Known rows, with every way that one mark hangs from another
{G {N {H P T V}}}: [-0.63 -3.87  1.00  1.68  0.14 -2.54 -3.00  0.30 -6.01  0.49 -0.04 -1.08
  2.12  4.59 -0.52  0.54 -1.35  1.33  0.68  1.75]
{H {V N}}: [-0.39 -1.52 -0.16  0.19  0.37 -1.15 -0.77  1.31  0.26 -0.08 -0.55 -1.50
  0.45  1.40 -0.40  1.70  1.60 -0.07  0.39 -0.08]
{N G}: [-0.38 -0.92  0.52 -0.90  0.11 -1.21 -0.53  1.37 -0.64  1.72 -0.60 -1.55
  1.13  0.70  0.11  1.29 -1.68  0.57  0.00  0.42]
{G J N}: [-2.31 -0.81  0.07  0.44  0.13 -2.36 -0.62 -1.04 -1.40  1.00 -0.29 -0.38
  0.82  0.74 -0.57  0.32  1.79  0.54 -0.48  0.15]
{G {H P V} J N}: [-2.09 -4.47  1.06  2.03  1.54 -3.76 -0.36  0.33 -3.96  1.36 -0.14 -0.85
  1.71  1.63 -1.24 -1.57  1.07  0.92  0.47  2.08]
{G {J T} {N {H P}}}: [-1.31 -2.66  1.00  1.41 -0.33 -5.32 -1.23 -2.27 -5.24  1.84 -0.03 -0.36
  1.06  2.04 -1.82 -0.86 -0.43  2.07 -0.70  0.47]
{V J {N H}}: [ 0.38 -1.63  0.23 -1.16 -0.47 -0.64  1.03 -1.80 -1.63 -0.35 -1.27 -1.21
 -0.03  0.98  0.20  2.58  0.85  2.75 -1.33 -1.53]
{H V}: [-0.58 -0.97 -0.29  0.58 -0.10 -0.30 -1.87  1.83 -0.05  0.46  0.67 -0.97
  0.67  2.00  0.43  1.41  0.25 -1.33  0.47  0.59]
{Q {H V} {J T} P}: [-1.71  0.60  1.58  0.43 -4.94  0.09 -3.13  2.60 -2.70  0.88  1.40  0.12
  0.08  5.01  0.75  1.95 -2.78 -2.93  2.15  0.12]
{Q J}: [-0.91  1.14  0.24 -0.73 -2.46 -0.08 -0.54  1.81 -0.15  1.66 -0.03 -1.02
  0.52  1.83  1.24  1.68 -1.40 -1.71  1.08 -0.17]
{J T}: [-0.21  0.98  0.35  0.55 -1.51 -1.67 -0.71 -1.32  0.09  1.17  0.80 -0.28
 -0.33  1.22 -0.60  1.36 -0.47 -1.37 -0.55 -1.06]
{H P T V}: [ 0.19 -2.04  0.09  1.01 -0.20 -0.42 -3.70  0.74 -1.88  0.45  0.25 -1.11
  2.28  3.13  0.60  0.02 -2.32 -1.00  0.59  3.27]
{H {V J}}: [-0.57 -0.32 -0.77 -0.36 -0.17  1.75 -2.44 -0.05  0.24 -0.30  0.31 -1.10
  1.36  1.80  1.10  1.88  0.87 -0.09 -0.36  1.17]
{H T}: [ 0.21  0.23  0.21 -0.08 -1.21 -0.17 -1.36 -1.36 -0.66  0.59  0.27 -0.62
  0.82  2.03  0.70  1.58 -1.20 -1.34 -0.08  0.21]
{G H N}: [-2.14 -1.83  1.67  1.24  0.10 -2.49  2.63 -0.06 -2.53  0.97  0.10 -0.08
 -0.61  1.24 -1.28  1.04  1.10  0.06 -0.51 -1.96]
{V N}: [-0.32 -0.66  0.28 -0.26 -0.25 -1.42  1.12  0.17  0.60  0.14 -1.05 -0.97
 -0.52  0.12 -0.47  1.75  0.64  0.33 -0.54 -1.04]
{G {N {H V}}}: [-1.46 -2.77  0.52  1.11  0.25 -2.41 -1.09  1.54 -4.11  0.54  0.47 -0.95
  0.57  3.58 -0.73  1.89  1.42  1.07  0.61 -0.95]
{Q H}: [-0.87 -0.09  1.12 -0.29 -2.11 -0.64  1.54  1.52 -0.54  0.03 -0.92  0.02
  0.03  1.91  0.35  1.50 -1.42 -0.78  0.13  0.22]
{V J {N {H T}}}: [ 1.18 -1.38  0.15 -1.20 -0.94 -0.14 -0.40 -3.90 -2.55 -0.49 -1.03 -1.23
  0.94  2.43  0.58  2.81  0.24  2.53 -0.96 -1.14]
{G {H {V J}} N}: [-2.17 -2.05  0.61  1.11  0.66 -0.19  0.08 -1.04 -2.76 -0.10  0.23 -0.68
  0.82  2.44 -0.70  1.63  2.65  0.88 -0.28 -0.68]
{Q {H T}}: [-0.15  0.19  1.16 -0.40 -2.72 -0.07  0.18 -0.66 -1.31 -0.15 -0.86 -0.01
  1.00  3.25  0.67  1.78 -1.90 -1.04  0.49  0.75]

Rows
[ 0.00  0.06 -0.56  0.05 -0.42 -0.21 -2.20 -2.76 -0.04 -0.39 -0.08 -1.33
  0.71  1.94 -0.86  2.28  2.30  0.67 -0.53 -0.60]	{H {V {J T} N}}
[ 1.19 -3.39  1.16  0.18 -0.55 -2.86 -0.17 -1.01 -3.80  0.45 -1.41 -1.28
  0.88  2.08 -0.26  0.73 -2.23  1.84 -0.31  0.51]	{V {N {H P T}}}
[-1.29 -3.86  1.57  2.33  0.59 -2.30 -1.14 -0.19 -4.78  0.72  0.06 -0.79
  1.78  3.60 -1.16 -0.22 -0.58 -0.01  0.66  1.65]	{G {H P T V} N}
[-0.06 -0.91  0.16 -1.80  0.55  0.07 -0.13 -1.25 -0.13  0.46 -2.00 -2.17
  1.59  0.03 -0.08  2.22  0.35  3.03 -1.03  0.19]	{V J {N G}}
[-0.65 -0.73  0.78  0.55 -2.06  0.12 -2.03 -0.44 -1.93 -0.57 -0.73 -0.54
  1.93  3.46 -0.21  0.53 -1.79  0.24 -0.19  3.03]	{Q {H P {V {J T}}}}
[ 0.82 -3.55  0.53  0.91 -0.20 -1.77 -3.21  0.61 -4.29  0.72  0.15 -1.30
  2.11  3.98  0.60  0.48 -2.73  0.36  0.69  2.06]	{N {H P T V}}
[ 0.44 -3.98  1.35  0.01  0.91 -3.41 -0.64 -1.87 -4.02  2.67 -0.91 -1.72
  3.20  1.25  0.06 -1.37 -2.86  1.62  0.16  2.83]	{N {G {H P T} J}}
[-0.99  0.83  1.72  0.13 -4.39 -1.82 -0.10  1.37 -2.30  1.57 -1.13 -0.38
  1.10  3.27 -0.02  0.37 -3.87 -1.40  1.31  1.77]	{Q {H P} {J T}}
[-1.29  1.52  1.12  0.26 -4.25 -0.24 -2.94  0.83 -1.47  1.87  2.05 -0.02
 -0.86  2.52  0.84  1.70 -2.93 -2.71  0.51 -1.22]	{Q {J T} P}
[ 0.46 -4.47  1.58 -0.66  0.91 -3.94  0.75  1.66 -3.85  1.61 -2.17 -2.31
  1.34  0.79 -0.84  0.48 -2.53  3.74 -0.24  0.89]	{V {N G {H P}}}
[-1.39 -2.26  0.02  1.41 -0.05 -4.42 -2.72 -2.08 -4.62  1.43  1.00 -0.71
  1.28  3.58 -1.64  0.99  2.42  1.12  0.61 -1.02]	{G {J T} {N {H V}}}
[ 0.41 -3.95  0.41 -0.64  1.04 -0.72 -2.94  1.41 -4.28  1.05 -0.92 -2.37
  3.04  2.60  0.73  0.78 -2.42  3.33 -0.13  2.93]	{N G {H P {V J}}}
[-2.07 -2.76  1.19  1.82  0.77 -2.12  0.80  0.91 -2.89  0.76  0.48 -0.64
  0.16  2.53 -1.25  1.07  2.01 -0.22  0.57 -1.09]	{G {H V} N}
[-1.24  0.76  1.80 -0.68 -5.33  1.32 -1.95  1.35 -2.86  0.49  0.38  0.27
  0.45  4.38  2.18  2.08 -4.41 -2.41  1.75  0.48]	{Q {H T} J P}
[-1.79 -1.24  1.21  1.51 -0.17 -4.52  1.10 -3.67 -3.01  1.88  0.60  0.07
  0.18  1.27 -2.25  0.09  2.41  0.27 -0.42 -1.98]	{G H {J T} N}
[ 0.17 -3.78 -0.21 -0.72  1.16 -2.94 -2.58  0.85 -3.80  2.31 -0.25 -2.22
  2.74  2.41  0.32  0.78  0.02  2.19  1.23  1.00]	{N {G J} {H V}}
[ 0.22  0.16  0.28 -1.30 -0.27 -0.96 -0.83 -3.28 -0.49  0.92 -1.27 -1.81
  1.27  0.65 -1.07  2.26  0.50  2.55 -1.07 -0.78]	{V {J T} {N G}}
[-2.24 -3.67  1.57  1.46  0.91 -4.17  1.52 -0.68 -3.60  1.67 -0.54 -0.44
  0.92  0.35 -1.27 -1.63 -0.03  1.24 -0.61  1.32]	{G {H P} J N}
[-1.73 -1.02  0.75  1.59 -0.04 -1.18 -0.84 -3.04 -3.08  0.32  0.93 -0.58
  0.56  2.99 -1.71  1.62  2.94  0.37 -0.37 -1.39]	{G {H {V {J T}}} N}
[ 1.06 -2.24  0.04  0.44 -0.65 -1.05 -2.79 -0.24 -3.44  0.58  0.78 -1.06
  1.44  4.33  0.70  2.14 -0.59 -0.24  0.95 -0.08]	{N {H T V}}
[ 0.37 -2.68  0.24  0.83  0.27 -1.25 -2.61  0.14 -1.59 -0.04 -0.94 -1.69
  1.88  2.51 -0.22  0.41 -0.96  0.21  0.55  2.46]	{H P T {V N}}
[ 0.61 -2.22  0.27  0.07  0.23  0.33 -0.51 -3.50 -1.56 -0.62 -0.53 -1.41
  1.43  2.77 -0.06  2.22  2.06  0.89  0.05 -0.56]	{G {H T {V J N}}}
[ 0.89 -2.93 -0.03  0.10 -0.47  0.32 -3.87 -1.31 -4.10 -0.13 -0.10 -1.40
  2.70  3.89  1.33  1.02 -1.96  1.51 -0.29  2.69]	{N {H P T {V J}}}
[ 0.50 -1.82  0.39 -0.73 -0.23 -4.35 -1.38 -2.28 -3.73  3.08  0.02 -1.45
  1.74  1.73 -0.75  0.80 -0.87  2.05  0.15 -0.78]	{N {G {J T}} H}
